What can hang from each mark
q441: q915
q467: q372 q441
q339: q435 q897
q897: q915
q495: q806
q404: q915
q915: q404 q806 q897 q934
q372: q467
q435: q339
q806: q495 q915

Each row was made from one small tree. The marks that hang from a mark follow it in brackets, in the order of their numbers. Every link used is in the known rows. Write each row's tree.
Known rows
q404[q915[q806[q495] q897]]: [ 0.807  0.087 -1.838  1.835 -3.051 -2.871 -0.925 -2.796  1.333 -0.812
  0.808  1.519 -0.570  0.730 -2.148 -1.774 -0.250 -2.528 -0.981 -0.652
 -0.058  0.999  4.117]
q915[q806 q934]: [-0.734  1.674 -2.547  1.635 -2.107 -0.452  0.818 -1.179  0.078 -1.049
  0.293 -0.225 -1.752  2.825 -3.955  0.564  1.371 -0.175 -0.064 -0.461
  0.568 -1.657  1.198]
q897[q915[q404 q806]]: [ 0.428 -0.576 -2.729  2.273 -2.438 -0.096  1.100  1.741  0.142  0.293
  0.464 -1.132 -2.624  1.688 -3.051 -1.527  1.283 -0.398 -1.402  0.994
 -1.079 -0.350  0.537]
q915[q404 q806 q934]: [-0.192  2.101 -2.957  2.744 -3.246  0.226  0.930 -0.455  0.110 -0.729
  0.962 -0.699 -1.925  2.771 -3.889 -0.270  0.970  0.732 -0.130  0.343
  0.576 -2.121  0.556]
q441[q915[q404 q806[q495] q897]]: [ 1.785  2.067 -2.587  3.009 -3.166 -0.552 -1.288 -4.557 -2.165 -0.356
  1.243  0.869 -0.787  1.892 -3.416 -2.451 -0.616  0.096  0.217 -0.086
 -0.325  0.946  2.612]
q339[q435 q897[q915[q806 q934]]]: [-1.621 -1.186 -4.124 -2.235 -3.067 -0.099  1.360  0.266  1.360 -1.599
  2.336 -0.758 -1.786  7.073 -7.874 -1.987  3.769 -1.285 -3.200 -1.720
 -0.377  1.224 -1.085]
q897[q915[q404 q806[q495]]]: [ 0.727 -1.277 -2.598  2.012 -3.266 -0.400  0.508  1.436  0.803  0.547
  0.900 -0.466 -2.092  0.917 -2.592 -3.002  0.417 -0.570 -1.805  1.010
 -2.172  0.223  1.371]
q467[q372 q441]: [-3.344  2.689 -0.278  0.797 -1.200 -1.716  2.119 -0.810  0.545  1.755
  2.688 -1.607  2.181  1.993  0.226  4.081  0.490  0.086 -0.821 -0.163
 -1.595  2.072 -2.777]
q495[q806]: [ 0.317 -0.864  0.422  0.548 -1.046  1.327  0.439  0.029  0.926 -1.006
  0.911 -0.952 -0.897  1.779 -2.516  0.631 -1.110 -1.594 -0.130 -0.847
 -1.337  1.428 -1.326]
q372[q467[q441[q915[q806]]]]: [-0.912  3.256 -0.646  1.358 -1.988 -2.084  1.285 -3.695 -1.583  1.972
  1.974 -0.744  1.740  2.527 -0.473  3.600  0.573  0.128  0.491 -0.898
 -0.549  1.577 -2.048]
q467[q372 q441[q915[q404 q897]]]: [-2.158  4.039 -1.567  1.926 -1.898 -1.625  1.756 -4.007 -1.295  1.628
  3.470 -1.212  1.927  3.248 -0.681  3.432  0.309  0.681  0.442 -0.642
 -0.759  2.238 -1.681]
q495[q806[q915[q404 q897 q934]]]: [-0.011 -2.016 -2.502  0.528 -0.984  1.564  2.795 -0.572  1.536 -2.276
  0.862 -1.701 -2.141  3.200 -4.568  0.327 -1.596 -1.040  0.843 -1.852
 -0.882  0.362 -0.218]
q897[q915[q404 q806 q934]]: [-0.381 -0.326 -3.698  1.971 -2.972 -0.198  2.153  0.814  0.625 -0.288
  0.980 -1.151 -3.139  3.120 -3.852 -0.922  1.859 -0.042 -0.744  0.361
 -0.304 -1.624  0.861]
q339[q435 q897[q915[q404 q934]]]: [-2.291 -1.805 -3.494 -2.304 -3.502  0.455  2.213  0.347  1.294 -1.531
  3.231 -1.372 -1.459  7.099 -7.439 -2.196  2.663 -0.355 -3.353 -0.878
 -0.282  1.744 -2.458]
q441[q915]: [-0.578  1.590  0.068  1.075 -0.926 -0.555  0.128 -4.092 -3.360  0.273
  0.792  0.045  0.235  2.275 -2.062 -0.427 -0.932 -0.259 -0.757  0.162
  0.222  2.268  0.008]
q495[q806[q915[q934]]]: [-0.685 -1.994 -1.139 -0.416 -0.216  1.281  2.661 -0.324  1.268 -1.552
  0.431 -1.546 -1.397  2.735 -3.546  0.593 -1.719 -1.770 -0.203 -1.973
 -1.363  1.008 -0.749]
q404[q915[q934]]: [-1.978  0.264 -0.438  0.536 -2.197 -2.373  1.666 -2.731  0.654 -0.525
  1.442  0.281 -0.141  2.456 -1.544  0.273 -0.325 -1.725 -1.324 -0.435
  1.331  0.701  1.245]
q435[q339[q897[q915[q806 q934]]]]: [-1.168 -2.850 -3.346 -1.237 -3.815 -0.221  1.410 -0.405  0.880 -1.778
  2.389 -0.865 -1.700  7.082 -5.747 -1.387  2.911 -0.590 -2.214 -1.020
  0.524  1.774 -1.554]
q372[q467]: [-0.727  0.471  0.564  0.641 -1.504 -1.568  1.696 -1.694 -0.297  0.548
  1.192 -1.223  0.513  1.315 -0.907  2.324 -0.013  0.189 -0.144 -0.229
 -0.375  1.048 -2.204]
q435[q339]: [-1.099 -1.843 -0.579 -0.566 -2.355 -0.121  0.400 -0.913 -0.433 -1.244
  1.275 -1.177 -0.333  4.043 -3.059 -0.479  0.030  0.494 -1.814  0.739
  1.284  2.589 -1.978]
q806[q495 q915[q404 q897 q934]]: [-1.152 -2.594 -3.356  0.540 -2.325 -0.513  2.910 -1.970  1.232 -1.754
  1.096 -0.481 -1.161  1.811 -4.045 -2.532 -2.526  0.418 -0.654 -0.350
 -1.283  0.844  2.042]
q897[q915]: [-1.114 -1.994 -1.214  0.388 -1.176 -0.688  2.070  0.778 -0.066  0.018
  0.598 -1.096 -1.952  1.848 -2.523 -0.540  0.644 -0.700 -1.503  0.754
 -0.901  1.063 -0.162]
q404[q915[q897]]: [-0.718 -0.360 -0.814  1.119 -1.810 -2.580  0.654 -2.890  0.510 -1.125
  0.987  0.450 -0.544  1.641 -2.070 -0.022 -0.311 -1.937 -0.659 -0.345
  1.179  1.481  2.079]
q339[q435 q897]: [-1.992 -0.772 -1.443 -2.420 -2.280  0.201  0.207 -0.457  0.369 -1.585
  2.298 -0.645  0.306  5.496 -6.618 -1.565  1.545 -0.689 -3.564 -0.827
 -0.315  3.238 -2.744]
q915[q404 q806 q897 q934]: [ 0.390  1.777 -4.619  3.145 -3.316 -0.064  1.009 -1.648  0.496 -2.179
  1.006 -0.469 -2.988  3.513 -5.581  0.127  1.562  0.908  1.492 -0.295
  1.395 -2.667  2.041]
q339[q435 q897[q915]]: [-1.957 -2.334 -2.485 -2.790 -2.354 -0.035  1.230  0.583  0.891 -1.253
  2.418 -1.050 -0.924  5.965 -6.859 -2.146  2.509 -1.268 -3.864 -0.931
 -0.909  3.042 -2.319]

Which tree is each row?
[-1.927 -3.535 -2.614 -1.859 -3.574 -0.192  2.091 -0.654  0.796 -1.858
  2.760 -1.060 -1.374  7.164 -5.418 -1.231  2.227 -0.258 -2.301 -0.814
  0.607  2.499 -2.264]
q435[q339[q897[q915[q934]]]]
[-1.623 -1.507 -3.510  0.781 -0.925 -0.043  3.680 -1.496  0.118 -2.004
  0.394 -1.562 -2.047  3.010 -4.759 -0.264 -1.175  0.599  0.114 -0.427
  0.408 -0.141  0.687]
q806[q915[q404 q897 q934]]
[-0.623 -1.538 -2.590  0.069 -2.407 -0.493  1.113  0.781  0.597 -0.676
  1.418 -0.157 -1.743  3.852 -4.824 -1.399  2.604 -1.760 -2.083 -0.850
 -1.858  1.287 -0.355]
q339[q897[q915[q806]]]
[-1.668 -2.102 -2.746 -2.064 -3.084  0.457  1.336  1.057  0.923 -1.053
  2.831 -1.334 -1.037  5.982 -6.783 -2.706  2.234 -0.622 -3.906 -0.406
 -0.928  2.830 -2.701]
q339[q435 q897[q915[q404]]]
[ 0.533  0.769 -1.962  2.027 -2.203 -2.611 -0.383 -2.442  0.659 -0.974
  0.382  0.847 -1.144  1.473 -2.613 -0.300  0.673 -2.355 -0.493 -0.732
  0.984  0.369  3.220]
q404[q915[q806 q897]]
[-0.287 -2.798 -2.933 -0.507 -4.016  0.197  0.790  0.569  0.574 -1.242
  2.396 -1.099 -1.481  6.166 -5.162 -2.250  2.312 -0.330 -2.584 -0.285
  0.000  2.391 -2.066]
q435[q339[q897[q915[q404 q806]]]]
[-1.385 -3.730 -1.990 -1.719 -3.244 -0.154  1.372 -0.152  0.433 -1.438
  2.480 -1.053 -1.031  6.232 -4.834 -1.641  1.904 -0.531 -2.743 -0.377
  0.160  3.282 -2.503]
q435[q339[q897[q915]]]
[-0.489 -1.284 -3.248  0.909 -2.966 -1.070  1.634 -0.050  1.294 -0.304
  0.877 -0.031 -2.468  2.398 -3.486 -1.701  1.257 -0.919 -1.155 -0.261
 -1.402 -0.725  2.155]
q897[q915[q806[q495] q934]]
[-1.426  3.466 -1.214  1.232 -2.344 -2.108  1.931 -4.275 -1.319  1.615
  2.307 -0.753  1.390  3.450 -0.966  4.019  0.849  0.316  0.909 -1.344
 -0.047  0.839 -1.802]
q372[q467[q441[q915[q806 q934]]]]
[-0.812 -2.619 -1.095  0.455 -1.707 -0.170  1.708 -0.044  0.414  0.009
  0.520 -0.638  0.186 -0.206 -1.832 -3.481 -3.534 -0.088 -2.589  0.803
 -2.785  2.560  0.537]
q806[q495 q915[q404]]
[ 0.304  0.439 -0.543  1.555 -2.948 -2.620 -0.990 -1.762  1.032  0.321
  0.746  1.322  0.309  0.102 -0.801 -2.137 -0.726 -2.636 -2.307 -0.096
 -0.721  1.455  2.933]
q404[q915[q806[q495]]]
[ 1.070  0.876 -1.624  2.842 -3.668 -0.001 -1.097  0.252  0.413  0.153
  0.852  0.154 -0.589  0.023 -2.272 -2.862 -0.808  0.098 -1.529  1.169
 -1.796  0.217  1.198]
q915[q404 q806[q495]]
[-0.134 -0.938 -3.515  1.775 -3.809 -0.483  1.677  0.578  1.268 -0.036
  1.434 -0.456 -2.613  2.373 -3.428 -2.341  0.947 -0.130 -1.177  0.368
 -1.329 -1.037  1.700]
q897[q915[q404 q806[q495] q934]]
[-2.573 -2.105 -3.197 -2.974 -2.799 -0.081  2.148 -0.077  1.278 -1.702
  2.822 -1.042 -1.293  7.150 -7.461 -1.651  2.954 -0.875 -3.341 -1.434
 -0.277  2.066 -2.070]
q339[q435 q897[q915[q934]]]
[-0.317 -1.774 -1.416  0.309 -0.869  1.766  2.713  0.194  1.318 -1.345
  0.861 -1.844 -1.508  2.722 -3.501  0.026 -1.983 -1.130 -0.205 -1.491
 -1.395  0.762 -1.113]
q495[q806[q915[q404 q934]]]
[-3.184  4.017 -2.060  1.073 -1.601 -2.132  2.553 -5.198 -0.926  1.003
  3.441 -0.918  1.588  4.475 -1.374  4.440  1.043  0.388  0.981 -1.629
 -0.060  1.496 -1.055]
q467[q372 q441[q915[q897 q934]]]
[-0.739  2.754 -0.547  1.210 -2.720 -2.324  0.799 -3.975 -1.013  2.107
  2.333 -0.171  2.227  1.933 -0.050  2.458 -0.170 -0.034  0.147 -0.903
 -1.385  2.065 -1.331]
q372[q467[q441[q915[q806[q495]]]]]
[-0.568 -2.995 -2.684 -1.127 -3.470 -0.167  0.666  0.123  0.543 -1.443
  2.095 -0.842 -1.394  6.152 -5.169 -1.823  2.559 -0.859 -2.582 -0.647
 -0.033  2.606 -1.724]
q435[q339[q897[q915[q806]]]]
[-1.953 -1.851 -3.237 -0.130 -0.076 -0.628  3.617 -2.030  0.085 -2.256
 -0.142 -1.172 -1.885  3.087 -4.776  0.413 -0.770 -0.201  0.105 -1.065
  0.391  0.218  1.243]
q806[q915[q897 q934]]
[-0.939 -1.512 -3.391 -2.049 -2.623 -0.059  0.421  0.935  1.022 -1.134
  1.931 -0.731 -1.381  5.919 -7.242 -2.412  3.329 -1.598 -3.688 -1.244
 -0.989  2.202 -1.380]
q339[q435 q897[q915[q806]]]
[ 0.715  3.032 -3.620  2.961 -2.771 -0.329  0.376 -5.048 -2.357 -1.120
  1.300  0.179 -1.821  4.138 -4.721 -0.390  0.822  0.592  1.287 -0.769
  1.545 -0.873  2.204]
q441[q915[q404 q806 q897 q934]]
[ 0.266  2.733 -3.304  2.061 -1.916 -0.908  0.311 -5.659 -2.414 -1.396
  0.757  0.572 -1.660  4.187 -4.788  0.223  1.162 -0.235  1.337 -1.428
  1.578 -0.558  2.706]
q441[q915[q806 q897 q934]]
[ 0.164  3.344 -2.343  2.672 -2.702 -0.048  0.297 -4.095 -2.678  0.032
  1.226 -0.092 -0.997  3.552 -3.433 -0.740  0.304  0.457  0.021 -0.253
  0.894 -0.392  0.983]
q441[q915[q404 q806 q934]]
[-0.715 -0.570 -3.317  1.061 -2.083 -0.754  2.095  0.300  0.554 -0.480
  0.475 -0.748 -3.059  3.175 -3.900 -0.223  2.177 -0.836 -0.637 -0.282
 -0.250 -1.296  1.379]
q897[q915[q806 q934]]
[ 0.615 -2.226 -1.741  0.714 -0.526  1.630  1.882 -0.034  1.155 -1.830
  0.467 -1.683 -1.784  2.028 -3.946 -0.182 -2.014 -1.300  0.331 -1.324
 -1.495  1.393 -0.488]
q495[q806[q915[q404 q897]]]
[ 0.694  0.881 -4.430  2.924 -4.404 -0.395  0.353 -2.089  1.414 -1.998
  1.556  0.367 -2.314  2.564 -5.028 -1.677  0.466  0.745  0.855 -0.245
 -0.014 -1.968  3.129]
q915[q404 q806[q495] q897 q934]
[-2.034 -1.252 -2.205  0.513 -0.879  0.236  3.677 -0.463 -0.227 -0.863
  0.326 -1.768 -1.184  2.432 -3.411 -0.624 -1.658  0.489 -1.184  0.059
 -0.283  0.415 -0.416]
q806[q915[q404 q934]]
[-0.746 -3.169 -2.093 -0.140 -0.934 -1.020  1.676 -1.659  0.718 -1.408
  0.063 -0.087 -0.561  0.418 -3.260 -2.496 -2.719 -0.728 -1.296 -0.348
 -2.079  2.399  2.186]
q806[q495 q915[q897]]
[-2.880  3.953 -0.337  1.040 -1.072 -1.911  1.624 -3.708 -1.587  2.417
  3.042 -1.071  2.693  2.825  0.386  3.633  0.231 -0.023 -0.548 -0.718
 -1.240  2.895 -2.224]
q467[q372 q441[q915]]
[-1.863  4.892 -1.240  1.744 -1.418 -1.903  0.756 -3.396 -1.416  2.479
  2.489 -0.802  2.214  2.679 -0.032  3.350  1.014 -0.380 -0.456 -0.996
 -1.351  2.027 -1.259]
q467[q372 q441[q915[q806]]]
[-1.218  0.325 -3.166  2.006 -2.843 -0.063  2.345 -2.194  0.374 -2.360
  1.784 -0.944 -2.292  3.713 -4.864  0.504  0.335  1.432  1.332  0.187
  1.627 -1.403  0.626]
q915[q404 q897 q934]
[-1.661 -3.309 -2.830 -1.271 -4.081  0.215  2.172 -0.283  0.788 -1.699
  3.107 -1.328 -1.420  7.171 -5.352 -1.615  2.051  0.185 -2.320 -0.405
  0.598  2.272 -2.606]
q435[q339[q897[q915[q404 q934]]]]
[-0.001  0.401 -2.795  1.596 -3.556 -2.990  0.145 -3.659  1.825 -1.366
  1.341  1.498 -1.073  2.163 -2.892 -1.178  0.324 -2.169 -0.383 -1.281
  0.750 -0.242  4.409]
q404[q915[q806[q495] q897 q934]]
[-1.043  2.244 -1.185  1.761 -2.295 -0.027  1.386 -4.480 -2.910 -0.066
  1.850 -0.374 -0.446  3.668 -2.801 -0.419 -0.715  0.870 -0.130  0.132
  1.029  0.630 -0.169]
q441[q915[q404 q934]]
[-3.204  4.492 -1.307  1.600 -2.220 -1.517  2.617 -3.889 -1.196  2.119
  3.816 -1.396  2.201  3.968 -0.284  3.622  0.417  0.884 -0.116 -0.719
 -0.556  1.605 -2.385]
q467[q372 q441[q915[q404 q934]]]
[-1.974 -1.944 -2.698 -0.108 -3.209 -0.021  2.920  0.279  0.839 -0.989
  2.736 -0.780 -1.769  5.073 -5.005 -1.227  1.949 -0.504 -1.742 -0.583
 -1.025  0.840 -1.398]
q339[q897[q915[q404 q934]]]
[-0.714 -1.797 -2.557  1.015 -0.432  0.030  2.591 -0.551 -0.341 -1.456
 -0.091 -1.546 -1.547  1.595 -3.961 -0.861 -1.685  0.216 -0.549  0.241
 -0.392  1.142  0.398]
q806[q915[q404 q897]]
[-1.552 -2.880 -2.996 -0.352 -1.453 -1.100  2.785 -2.578  1.203 -1.988
  0.563 -0.104 -1.037  1.850 -4.125 -1.881 -2.154 -0.396 -0.612 -1.017
 -1.338  1.151  2.521]
q806[q495 q915[q897 q934]]
[-1.630  2.513  0.124  0.773 -1.754 -2.083  1.964 -3.953 -1.657  1.878
  2.344 -0.998  2.115  2.633 -0.112  3.781 -0.100  0.413  0.401 -0.689
 -0.456  2.274 -2.727]
q372[q467[q441[q915]]]
[-0.594  3.071 -1.452  1.570 -2.063 -2.213  1.303 -4.371 -1.439  1.189
  2.015 -0.631  1.240  2.942 -1.330  3.840  0.888  0.207  1.326 -1.284
 -0.125  1.306 -1.255]
q372[q467[q441[q915[q806 q897]]]]
